(in the rows, 128 means zero)
Known rows, with every way that one mark hangs from another:
J_562[J_819[J_177 J_638[J_649] J_694]]: [125 126 155 172 150 119 113 119 115 135 150  93 156 112  94 161  57 157
 101 101 127 127 122 157  84]
J_819[J_177 J_638 J_694[J_535]]: [130 114 141 154 120 129 109 112 128 141 134  98 150 125  79 145  94 144
 107 117 128 106 113 145  96]
J_638[J_649[J_168 J_244]]: [126  48 121 162 130  87 125 122 140 134 135  96 171 118 139 144  72 108
  98 115 131 105 123 139  88]
J_814[J_737[J_819[J_638 J_694[J_535]]]]: [130 117 133 123 121 121 112 110 134 105 126  87 142 136  87 136 118 128
 118 121 125 101 103 114 129]
J_609[J_562[J_819[J_177 J_638 J_694]]]: [140 141 144 159 140 132 121 103  98 126 161  92 157 114  98 150  72 159
 110 103 110 141 107 150  98]
J_535[J_694[J_819[J_177]]]: [124 167 124 147 136 124 117 115 125 183 109  78 136 128  98 143 151 148
 131 142 133 102 117 133 114]
J_562[J_819]: [134 165 127 146 147 137 125 120 125 117 148 111 153 115 145 131  86 149
 119 123 132 109 122 139 126]
J_694[J_535 J_819[J_177 J_638]]: [132 142 131 156 122 129 107 106 138 166 108  95 150 126 106 150 130 158
 123 137 127 122 107 116 108]
J_244[J_819[J_638[J_649]]]: [124  92 134 159 144 110 128 108 144 126 140 113 163 120 150 160  40 160
  98 126 119 129 117 120 101]
J_737[J_819]: [134 138 120 141 138 139 128 107 124 117 125 109 153 131 121 127 131 136
  87 130 126 112 117 117 127]
J_562[J_819[J_177 J_694]]: [130 167 145 154 152 142 118 115 100 137 149 105 149 116  83 142  79 142
 112 109 140 110 131 175  97]
J_649[J_168 J_244[J_819] J_638]: [136  55 119 159 131  96 137 114 141 145 139 105 182 122 142 152   4 108
  80 115 137 120 134 152  87]
J_609[J_301 J_562[J_819]]: [134 127 126 139 137 125 135 120 100  91 144  73 165  96 152 122  91 152
 127 122 123 118  84 134 129]
J_814[J_737[J_819[J_638]]]: [139 138 126 126 134 132 120 105 138 108 120 100 140 134 112 138 116 154
 118 130 115 135 112  75 133]
J_244[J_819[J_638[J_649[J_168]] J_694]]: [123  65 134 163 143 103 127 111 140 125 143 106 172 118 133 160  52 116
  93 107 124 109 133 159  75]
J_244[J_819[J_177 J_638 J_694]]: [130 131 147 155 143 134 123 101 119 145 138 116 155 126  84 159  48 157
  97 116 128 139 130 152  83]
J_819[J_177 J_638[J_649] J_694[J_535]]: [120  80 145 163 123 107 107 115 127 140 136  91 154 120  79 157  81 138
 102 114 125 102 107 151  86]
J_535[J_694[J_819]]: [126 167 115 139 140 121 121 119 140 154 114  80 139 129 138 133 158 141
 135 148 137  88 113 127 129]
J_638[J_649]: [123 106 124 150 142 113 119 117 129 114 135 108 151 119 132 140  93 135
 110 131 128 103 115 127 110]
J_694[J_535 J_819[J_177 J_638[J_649]]]: [122 105 134 166 127 108 102 107 138 164 112  85 156 123 104 160 116 149
 117 133 125 116 104 121 100]
J_562[J_819[J_177 J_638 J_694]]: [134 161 152 161 147 142 116 115 116 139 147 101 151 118  94 150  68 164
 107 107 128 134 127 153  93]
J_535[J_694[J_819[J_638]]]: [130 160 121 146 137 121 121 118 152 152 112  76 140 127 151 141 147 164
 129 146 127 110 109 106 128]
J_244[J_819]: [131 135 125 141 144 130 135 107 128 127 139 125 158 123 137 139  64 144
 108 132 131 113 126 138 113]
J_737[J_819[J_638 J_694]]: [138 133 137 148 144 140 123 107 129 108 128 103 151 131 109 138 121 140
  79 118 124 123 120 127 114]
J_737[J_819[J_177 J_694]]: [131 141 137 147 142 141 121 101 103 135 125 104 150 132  59 138 126 128
  82 116 130 115 126 153 100]
J_638[J_649[J_168 J_244[J_819[J_694]]]]: [118  45 130 161 144  84 132 115 129 132 149 101 177 119 122 155  31  93
  87 104 139 100 133 183  74]
J_638[J_649[J_244]]: [124  80 128 157 140  95 123 118 132 123 137  98 160 121 133 144  60 133
 101 125 133 116 114 132 106]
J_649[J_168 J_244[J_819[J_694]]]: [129  80 130 153 140 107 134 112 129 135 145 110 172 123 123 144  43  99
  92 109 142 106 137 179  81]

Rows:
[127 126 129 160 153 114 111 110 144 131 114  96 151 120 146 153 118 153
 121 136 122 127 113 107 110] : J_694[J_819[J_638[J_649]]]
[135 138 144 154 142 138 115 109 119 135 133 108 144 124  80 149  90 155
 105 117 125 131 124 136  88] : J_819[J_177 J_638 J_694]
[127  63 135 171 130 105 127 108 137 163 131 109 173 119 116 172  45 143
  89 112 116 133 132 134  69] : J_244[J_819[J_177 J_638[J_649[J_168]]]]
[128  87 135 158 136 104 130 121 116  91 145  62 172  91 164 142  70 168
 115 115 114 133  79 118 117] : J_609[J_301 J_562[J_819[J_638[J_649]]]]
[133 144 145 134 137 134 111 101 113 124 122  96 135 134  51 151 110 145
 115 113 118 138 119 112 106] : J_814[J_737[J_819[J_177 J_638 J_694]]]
[128 146 125 147 127 130 108 106 125 166 108  97 149 126  92 143 138 137
 128 142 134 101 111 140 113] : J_694[J_535 J_819[J_177]]
[132 113 132 145 124 124 115 118 142 113 139 100 149 125 118 135  98 136
 111 121 130  94 108 139 112] : J_819[J_638 J_694[J_535]]
[119 128 134 167 135 102 112 117 141 182 108  67 144 126 111 165 129 166
 122 135 122 117 107 115 101] : J_535[J_694[J_819[J_177 J_638[J_649]]]]
[131  42 127 169 129  88 123 122 153 136 133  92 170 118 153 154  60 129
  92 114 121 126 121 116  86] : J_819[J_638[J_649[J_168 J_244]]]
[130  45 138 177 126  91 119 116 142 163 128  92 171 118 112 166  56 138
  89 108 117 140 124 123  71] : J_819[J_177 J_638[J_649[J_168 J_244]]]
[139  61 119 159 128 101 127 121 140 135 133  96 170 124 137 141  44 107
  93 117 136 113 130 137  92] : J_649[J_168 J_244 J_638]
[139  71 129 162 129 105 138 111 153 146 136 111 176 123 157 153  31 138
  89 115 126 139 131 125  91] : J_649[J_168 J_244[J_819[J_638]]]
[126 100 139 166 136 115 113 110 130 143 129 103 153 119 104 159  76 165
 104 121 115 137 116 113  91] : J_819[J_177 J_638[J_649]]
[125  42 135 169 138  88 119 121 142 123 140  90 168 119 130 155  61 112
  91 103 129 116 126 148  76] : J_819[J_638[J_649[J_168 J_244]] J_694]
[124  74 142 165 145  96 117 118 136 115 144  92 157 120 124 152  52 137
  94 114 130 125 115 139  90] : J_819[J_638[J_649[J_244]] J_694]
[146 139 129 152 138 130 130 106 118 108 160  97 162 114 160 137  76 167
 117 118 108 139 101 113 127] : J_609[J_562[J_819[J_638]]]
[122  94 141 158 152 110 124 108 131 115 147 108 160 120 127 158  41 144
  96 115 127 118 122 153  89] : J_244[J_819[J_638[J_649] J_694]]
[115  79 147 165 148  93 124 106 108 151 146 103 166 121  75 165  12 126
  87 108 138 125 128 185  72] : J_638[J_649[J_244[J_819[J_177 J_694]]]]
[119  96 149 165 145 112 123 104 118 143 142 109 161 120  86 170  35 149
  89 110 124 134 125 160  74] : J_244[J_819[J_177 J_638[J_649] J_694]]
[139 121 130 148 135 127 134 118 113  92 142  71 165  97 165 133  83 174
 121 120 115 140  83 112 126] : J_609[J_301 J_562[J_819[J_638]]]
[125  74 120 163 123  98 110 117 158 144 111  86 167 118 151 151 133 117
 120 130 125  92 113 124 102] : J_694[J_535 J_819[J_638[J_649[J_168]]]]
[118  74 130 161 143  89 133 110 133 132 145 105 169 122 139 154  18 136
  91 123 133 121 121 147 100] : J_638[J_649[J_244[J_819]]]
[134 141 135 125 142 131 114 105 125  98 127  98 137 133  92 139 117 136
 116 119 122 127 115 107 122] : J_814[J_737[J_819[J_638 J_694]]]
[138 122 140 146 141 128 130 118 104  81 148  65 161  96 139 133  82 158
 119 110 122 130  88 141 114] : J_609[J_301 J_562[J_819[J_638 J_694]]]
[122  43 122 165 135  84 137 113 139 144 142 105 180 119 145 155  31 111
  91 116 133 109 130 153  85] : J_638[J_649[J_168 J_244[J_819]]]
[127 102 133 169 151  95 113 111 146 138 118  87 159 120 148 158  86 149
 109 131 128 141 110 111 106] : J_694[J_819[J_638[J_649[J_244]]]]
[125 139 140 147 146 135 125 104 105 143 141 119 154 125  73 150  57 135
 102 118 135 116 132 176  85] : J_244[J_819[J_177 J_694]]
[133  57 127 158 142  97 133 112 128 134 146 102 179 124 120 152   4  92
  79 105 144 108 139 181  74] : J_649[J_168 J_244[J_819[J_694]] J_638]
[117  71 138 155 132  99 120 113 140 121 148 100 169 120 123 156  43 132
  97 115 129  91 110 161  98] : J_244[J_819[J_638[J_649] J_694[J_535]]]
[133 129 135 147 132 128 131 115  88 119 140  72 163 100 111 133  86 159
 123 118 121 132  88 139 112] : J_609[J_301 J_562[J_819[J_177]]]
[128  80 140 155 125 102 125 112 141 131 148  98 169 125 124 148  26 137
  89 116 137 113 112 159 102] : J_649[J_244[J_819[J_638 J_694[J_535]]]]
[133 139 124 148 129 127 111 112 150 139 113  95 153 125 144 136 135 148
 126 142 130 109 104 111 127] : J_694[J_535 J_819[J_638]]
[134 104 143 165 134 116 132 103 134 167 136 111 165 126 112 162  15 173
  86 121 124 162 123 126  89] : J_649[J_244[J_819[J_177 J_638]]]
